What can hang from each mark
kagaf: guzefuf
romorus: mavagu
mavagu: gako nusis romorus
biba: guzefuf kisor
gako: kisor mavagu
depa: guzefuf
kisor: bafu biba depa kagaf tudu
fadak: mavagu
komo: nusis romorus
nusis: komo
guzefuf: bafu biba depa kagaf tudu
tudu: guzefuf kisor

Every row comes from one small tree of marks. Brackets hold a mark, then the marks that hang from it, in alphabetical order. Every link used is in the known rows. Which tree was each row made from?
Known rows
(mavagu (gako (kisor biba depa kagaf (tudu guzefuf))) romorus): 177 72 257 79 -454 -104 43 -4 202 332 352 271 434 56 -80 -207 210 -31
 -677 -163 -22 -15 527 52 307 242 -107 165 174 22 82 -22 183 -311
(nusis (komo (romorus (mavagu gako)))): 33 10 -159 162 145 127 -170 51 -30 -226 78 -18 -285 72 -246 100 177 112
 313 243 90 -81 -431 147 -20 158 -116 -238 -60 -45 -302 -105 0 98
(nusis (komo (romorus (mavagu (gako (kisor biba kagaf tudu)))))): 104 60 -146 103 123 90 -109 41 35 -132 73 -5 -213 93 -213 78 209 225 19
 102 8 -23 -260 -6 76 278 -228 -157 105 3 -127 -141 49 47
(mavagu gako (nusis komo) romorus): 146 232 318 25 -312 -153 73 111 182 132 530 -5 302 -24 -271 19 233 -358
 -43 215 178 -209 415 207 34 418 103 183 149 147 -330 135 157 -55
(gako (kisor biba depa kagaf) (mavagu (nusis komo) romorus)): 264 123 -40 -37 53 -186 281 -5 66 165 24 40 56 104 -12 -120 -5 46 -178
 -170 -87 61 283 -41 19 245 -63 411 266 96 81 172 -138 174
(tudu (kisor kagaf)): -51 -180 63 238 -66 105 137 -75 -149 -116 -236 79 -39 -37 -148 -161 -105
 3 260 -98 -111 23 -199 217 43 -84 85 9 47 -3 235 -37 129 12
(kisor biba kagaf): -27 -11 142 436 -326 -77 75 -89 68 48 -111 221 -169 40 -37 107 185 72
 -251 -132 62 -158 -146 -131 121 253 -112 178 78 -47 182 -28 -66 -91
(gako (mavagu nusis romorus)): -36 7 35 156 11 -73 101 -36 -28 41 -15 -4 -13 95 -35 28 -107 -72 111 190
 19 -120 161 209 -141 -81 131 316 19 125 -130 9 -112 67
(gako kisor mavagu): -70 -86 -234 89 382 37 227 82 -405 -284 -379 203 -140 212 -96 -8 -341
 164 172 393 -64 149 -217 383 -346 -376 204 164 -268 -47 32 92 -81 174
(gako (kisor depa kagaf (tudu guzefuf)) (mavagu nusis romorus)): 124 -69 -55 -182 107 -69 39 -123 58 213 -89 5 201 120 161 -280 -174 141
 -147 -243 -217 89 468 -41 75 -90 -69 209 317 158 277 -22 -27 99
(biba (guzefuf bafu tudu) (kisor kagaf)): 148 109 -31 -285 -145 -65 -88 -172 -60 -11 -304 -134 225 -209 108 -31 43
 -274 -214 -363 -155 92 -54 -134 195 -280 229 -329 254 -71 1 -44 -32 292
(guzefuf biba tudu): -154 -124 67 -262 -8 32 -190 50 -114 -7 -16 -31 -225 -116 192 245 -100
 -36 146 -114 204 85 -279 -332 -129 -21 89 -193 -206 -93 146 -36 -104
 -330
(romorus (mavagu (gako (kisor biba kagaf)) nusis)): -41 224 25 192 119 -189 150 1 -95 -97 107 87 50 196 -101 115 -136 2 -13
 47 -95 -64 432 46 -162 20 181 383 19 184 16 143 62 -18
(biba (guzefuf tudu) kisor): 64 124 -99 -199 85 66 -77 -147 -190 85 -342 -154 184 -38 -97 140 5 -164
 38 10 -189 -61 -153 67 48 -343 64 -458 177 38 -41 -225 64 184
(romorus (mavagu nusis)): -168 40 -73 143 276 -28 0 -118 -101 -177 -156 -106 -208 83 -48 174 -197
 36 456 86 -19 -157 16 28 -252 -145 78 133 -75 177 -32 -55 -114 11
(romorus (mavagu gako nusis)): -131 141 31 153 140 -122 -11 -55 -68 -133 115 -13 7 101 -116 151 -130
 -60 240 115 -34 -150 314 121 -172 -79 173 193 -71 162 -86 27 26 -35
(kisor kagaf): -30 -88 129 348 -195 -52 -51 -83 -42 -96 -185 261 -141 96 -49 20 58 26
 -9 -102 52 -106 -191 28 40 37 53 53 -56 -88 162 60 -87 75
(depa guzefuf): -243 -339 68 162 66 119 63 45 -130 -131 -374 132 -75 129 -8 -108 23 178
 95 246 -7 -227 -360 -17 11 42 -35 -83 -136 -7 55 -29 17 101
(fadak (mavagu (nusis komo))): -161 63 -113 6 216 -14 15 -23 -119 -152 -150 -237 -283 -41 -99 -17 -93
 -40 521 268 19 -222 -264 213 -182 13 -39 -33 -51 -5 -54 -80 -207 282
(biba guzefuf kisor): 113 134 -63 66 64 66 83 -173 -194 23 -367 -81 107 -68 -198 55 46 -189 -2
 157 -158 -114 -297 307 74 -317 -58 -298 171 95 -147 -230 84 300
(depa (guzefuf biba kagaf)): -224 -251 211 81 105 108 24 105 4 -43 -307 83 -212 -176 247 -199 18 24
 -42 93 146 85 -499 -228 10 88 -167 -45 -50 -135 78 28 -9 95
(romorus (mavagu gako (nusis komo))): -43 164 -9 13 215 -116 27 -4 -20 -181 146 -96 -53 14 -194 121 -31 -87
 349 139 16 -108 191 123 -160 70 115 92 16 128 -164 31 25 57
(kagaf (guzefuf (biba (kisor bafu tudu)) depa)): -5 -139 162 -321 37 -45 -111 54 194 60 -44 -122 -85 50 188 39 107 -109
 -151 -282 87 105 -170 -386 192 -101 -138 -129 -130 -57 -43 65 108 -159
(komo nusis (romorus (mavagu (gako (kisor biba))))): 6 -16 -367 382 -30 261 -70 -25 -137 91 25 5 -405 164 -44 180 -6 395 4
 301 -39 -79 -182 135 -52 13 -152 -93 -269 106 -270 -203 -130 41
(gako (kisor tudu)): -90 -112 -56 -37 227 150 56 14 -243 -165 -295 108 -1 106 -140 70 -183
 163 106 286 5 16 -196 168 -203 -185 -21 -137 -198 24 149 -111 33 -84
(kagaf (guzefuf biba depa (tudu kisor))): -162 -292 2 -401 210 2 -107 133 70 4 -177 -107 -150 134 217 -8 -77 -5
 310 -369 126 223 -153 -412 -15 -49 36 -116 -282 -142 47 150 58 -260
(biba guzefuf): -49 -34 -129 240 71 55 91 -159 -167 -59 -385 75 14 27 -133 105 71 14 120
 184 8 -168 -318 357 -65 -270 -133 -157 -42 -23 -32 -249 8 156
(kisor biba (depa guzefuf) tudu): -156 -348 54 -53 -21 129 -86 -199 211 263 -263 -82 64 -104 86 -22 199
 371 -203 -249 -89 -269 -133 -474 340 264 -539 -253 123 51 370 -408 -38
 -236
(komo nusis (romorus (mavagu (gako kisor)))): 5 -56 -371 339 39 275 -135 -27 -197 18 -19 26 -395 193 -48 136 -73 374
 132 321 -44 -56 -206 217 -97 -98 -70 -148 -341 80 -285 -159 -145 123
(mavagu (gako (kisor depa kagaf)) (nusis komo) romorus): 311 243 278 -67 -248 -232 107 99 147 177 490 119 417 87 -199 -129 152
 -267 -210 -67 48 -68 571 104 98 416 106 259 195 124 -108 319 115 59
(guzefuf bafu biba depa kagaf (tudu kisor)): -167 -261 0 -744 37 155 -179 144 165 -68 -25 -212 -35 -828 572 -289 -300
 -313 206 -585 268 772 -262 -431 -55 -170 290 -325 -177 -531 215 202
 -195 -249
(romorus (mavagu (gako (kisor bafu biba (kagaf guzefuf))) nusis)): -21 223 99 175 62 -272 187 47 18 -81 142 60 122 390 -27 133 -2 -1 -176
 -33 -133 -87 526 -68 -82 -69 132 477 35 201 8 202 219 -55

Which tree is each row?
-138 -22 -177 350 185 154 -260 -86 -82 -108 -70 -84 -305 237 -24 226 -64
 212 386 168 -20 -224 -251 -22 -127 -64 -93 -37 -69 172 -173 -139 -62 24 -> (komo (romorus (mavagu nusis)))
-161 -314 -58 -413 -3 272 88 86 115 -89 -107 -165 -108 -775 447 -567
 -268 -252 280 -283 159 645 -372 -33 53 -212 63 -224 114 -340 141 49 99
 -127 -> (tudu (guzefuf bafu biba depa kagaf) kisor)
148 -113 242 -35 -290 -20 -46 -127 57 124 -88 32 221 -33 94 -168 149 -65
 -392 -341 -314 -122 -78 -241 432 -100 -9 -222 254 9 301 28 106 176 -> (biba (kisor bafu (depa guzefuf) kagaf))
280 288 285 -115 -385 -178 264 151 203 257 669 11 532 -6 -176 20 252
 -273 -409 83 29 -114 584 102 110 349 9 268 235 156 -86 182 265 -209 -> (mavagu (gako (kisor bafu biba depa)) (nusis komo) romorus)
-174 80 53 3 87 -89 56 81 -91 6 18 -29 221 50 106 -235 -139 -35 -61 170
 -187 -81 214 172 -53 -195 59 135 -48 -64 189 115 37 236 -> (fadak (mavagu (gako (kisor bafu (depa (guzefuf kagaf)))) nusis))
52 -50 -389 319 -26 249 -140 -92 -81 170 26 -9 -359 128 -1 142 7 429 14
 118 -76 -78 -156 36 26 19 -236 -150 -256 87 -191 -217 -185 33 -> (komo nusis (romorus (mavagu (gako (kisor biba depa)))))
74 14 302 -130 -198 -70 -15 179 64 220 279 258 387 20 70 -233 49 -145
 -464 -55 82 160 301 -34 88 119 98 88 -120 -113 -30 219 84 -205 -> (mavagu (gako (kisor (depa (guzefuf biba kagaf tudu)))) romorus)
122 -118 -44 -177 40 26 106 -53 -44 78 -12 74 280 61 30 -94 -100 165
 -325 -32 -187 113 177 204 23 -410 -36 67 -59 -20 245 -137 -9 -134 -> (gako (kisor bafu depa tudu) (mavagu romorus))
15 12 -304 -31 479 72 144 131 -301 -232 -200 -49 -183 221 -97 66 -243
 145 379 438 -59 63 -196 229 -337 -96 90 104 -1 97 -98 119 -19 330 -> (gako kisor (mavagu (nusis (komo romorus))))
-110 -168 85 -348 -63 58 -133 105 223 -137 -11 0 -212 -765 511 -233 -145
 -324 -27 -352 444 591 -446 -267 -45 -61 105 -134 -287 -524 3 256 -327
 -78 -> (guzefuf bafu biba depa kagaf)
-41 -38 -205 78 270 52 -27 6 -92 -136 -115 -129 -260 75 -64 120 -58 93
 412 276 2 -96 -230 100 -160 16 -20 24 86 68 -124 -45 -80 272 -> (gako (mavagu (nusis (komo romorus))))
-7 -52 -360 281 -1 290 -140 -72 -78 144 13 -71 -354 111 -35 188 16 455
 -35 245 -66 -89 -124 52 6 21 -247 -179 -213 125 -197 -331 -119 -20 -> (komo nusis (romorus (mavagu (gako (kisor biba tudu)))))
74 -90 132 -137 -274 48 -39 -74 48 137 56 -35 -87 -252 262 -148 39 -141
 -193 -255 -53 100 -219 -193 278 -121 -110 -199 299 -6 206 -75 155 -91 -> (tudu (guzefuf (biba (kisor bafu depa kagaf))))
-30 199 85 62 25 -168 112 -32 -1 -39 216 -4 198 122 -43 147 -59 30 -207
 -29 -167 -72 542 -21 -54 -66 102 299 121 196 176 1 172 -147 -> (romorus (mavagu (gako (kisor bafu biba kagaf tudu)) nusis))
-41 -11 98 -600 68 97 -351 114 135 169 -5 -124 -94 -529 407 -61 -170
 -320 20 -396 169 531 -244 -479 5 -81 146 -478 -69 -395 141 161 -207
 -120 -> (guzefuf (biba kisor) depa kagaf tudu)
-163 -59 137 -412 -87 27 -234 95 114 -110 -59 -109 -185 -581 517 -19
 -117 -276 -13 -339 366 495 -335 -518 -126 -105 189 -183 -144 -378 74
 133 -215 -191 -> (guzefuf bafu biba kagaf tudu)
31 192 371 205 -405 -161 30 52 121 197 487 96 377 81 -174 57 111 -322
 -183 185 121 -262 562 204 16 230 176 313 44 184 -231 131 156 -176 -> (mavagu gako nusis romorus)
50 139 -37 -247 255 -93 37 -21 4 -106 211 -143 194 1 -113 84 -61 11 141
 -12 -132 -17 363 43 -87 -88 28 1 71 144 89 -28 124 -42 -> (romorus (mavagu (gako (kisor bafu depa tudu)) (nusis komo)))
4 -91 99 154 -395 15 62 -144 159 183 105 52 109 -120 80 178 227 84 -315
 -211 -45 -180 -107 -175 219 -57 -266 -58 22 -73 349 -188 36 -360 -> (kisor bafu biba depa)
251 280 231 -79 -226 -165 211 129 162 244 527 25 404 22 -236 -16 180
 -245 -225 103 91 -112 511 89 52 471 -23 254 178 178 -193 189 145 -130 -> (mavagu (gako (kisor biba depa)) (nusis komo) romorus)
-27 -85 -323 391 -65 268 -224 -90 -92 71 24 -19 -433 116 -31 164 22 346
 153 229 -13 -139 -235 157 -10 -38 -124 -202 -296 65 -296 -242 -174 94 -> (komo nusis (romorus (mavagu gako)))
75 -137 259 82 -408 -164 -111 -235 487 328 -9 -1 166 173 197 99 486 237
 -635 -729 -135 -203 205 -642 532 108 -519 32 258 -6 500 -220 152 -309 -> (kisor bafu biba depa (kagaf guzefuf) tudu)
169 -1 -51 -212 8 28 -136 -249 71 174 -307 -91 236 -221 -34 -97 88 -109
 -217 -338 -213 26 -47 48 328 -186 -128 -457 283 -69 139 -248 -21 273 -> (biba (guzefuf depa) (kisor kagaf tudu))
167 253 338 63 -471 -183 214 86 145 320 618 112 604 100 -77 63 131 -239
 -550 53 -25 -165 734 92 91 164 84 391 121 200 14 175 262 -328 -> (mavagu (gako (kisor bafu biba depa)) nusis romorus)
54 1 -203 6 281 170 -152 68 -72 -223 25 -48 -200 97 -251 79 99 199 256
 268 31 -8 -352 139 -53 105 -161 -287 -45 2 -214 -158 55 64 -> (nusis (komo (romorus (mavagu (gako (kisor tudu))))))
7 216 -8 -138 182 -95 168 43 -2 -115 241 -146 134 13 -155 165 -8 -1 19
 154 -90 -42 352 56 -121 19 25 123 134 185 16 -55 191 -116 -> (romorus (mavagu (gako (kisor bafu biba tudu)) (nusis komo)))
98 27 -219 62 343 -32 110 92 -225 -204 -180 47 -176 274 -46 -14 -172 151
 203 190 -107 83 -81 119 -208 5 112 205 123 71 26 204 -39 432 -> (gako (kisor kagaf) (mavagu (nusis (komo romorus))))
-21 221 116 48 -126 -145 31 61 35 32 307 -114 48 -18 -206 -123 75 -240
 107 270 59 -237 193 373 -21 172 69 173 -17 19 -268 13 -82 130 -> (fadak (mavagu gako (nusis komo) romorus))
17 -120 103 -19 -280 -235 -158 -140 357 162 -181 47 -40 157 291 23 278
 104 -292 -798 51 -38 90 -784 322 235 -165 95 36 -134 213 126 -142 -144 -> (kisor biba depa (kagaf (guzefuf bafu tudu)))
66 36 -213 106 252 137 -78 115 -135 -278 37 25 -246 142 -261 71 80 144
 299 333 56 -4 -411 216 -108 95 -69 -198 -96 -36 -293 -26 27 134 -> (nusis (komo (romorus (mavagu (gako kisor)))))
25 65 -62 48 222 -53 274 89 -236 -61 -99 86 64 235 -73 -32 -295 -18 71
 351 -46 35 194 334 -318 -192 236 406 -74 161 -108 164 -48 122 -> (gako kisor (mavagu nusis romorus))
12 -10 38 243 -193 -33 16 -277 166 209 -268 21 54 -65 -39 119 308 178
 -405 -252 -66 -203 -24 -118 282 123 -426 -63 332 32 294 -437 28 -51 -> (kisor (biba guzefuf) kagaf tudu)
119 94 -156 207 98 56 -39 90 -27 -182 80 73 -258 149 -221 71 191 168 62
 162 37 -9 -314 66 18 269 -131 -74 48 -29 -203 -9 26 111 -> (nusis (komo (romorus (mavagu (gako (kisor biba kagaf))))))
-126 -305 -103 -517 -186 74 -72 34 124 -65 -54 -97 126 -441 305 -176
 -161 -90 91 -610 49 365 31 -367 96 2 370 -232 -99 -364 295 152 -163
 -266 -> (guzefuf bafu depa (tudu (kisor biba kagaf)))
-186 -171 25 -181 24 -93 -143 62 84 -205 -301 -39 -96 269 174 93 59 -17
 158 -192 177 16 -121 -420 -70 -116 163 -29 -288 -115 -152 172 -20 -97 -> (kagaf (guzefuf bafu tudu))
24 136 74 111 -81 -4 -130 98 40 -19 360 -61 74 75 -208 169 174 -116 198
 293 108 -232 73 69 -5 343 -1 -62 133 121 -215 62 197 81 -> (mavagu gako (nusis (komo romorus)))
-30 193 77 59 -56 -151 41 23 -82 105 220 6 201 127 -104 -159 -132 -143
 -32 166 -62 -176 370 356 -71 -45 113 280 -151 58 -97 86 -96 62 -> (fadak (mavagu (gako (kisor depa)) nusis romorus))
40 -25 -102 118 185 8 256 102 -281 -137 -191 230 -13 222 -124 -93 -237
 59 -34 368 -13 130 -50 454 -266 -276 212 295 -235 -17 -132 106 -98 79 -> (gako kisor (mavagu romorus))
-186 -239 -83 -190 -93 177 -102 49 199 -120 -191 41 -72 -507 386 -394
 -113 -162 144 -114 221 389 -291 -37 0 -183 89 -283 -13 -434 29 109 -107
 21 -> (tudu (guzefuf bafu depa kagaf))
-7 200 -75 -52 338 -104 139 77 -153 -247 93 -41 -1 113 -217 85 -153 -52
 329 248 -22 -7 210 203 -272 7 186 144 -42 154 -147 130 62 97 -> (romorus (mavagu (gako kisor) (nusis komo)))
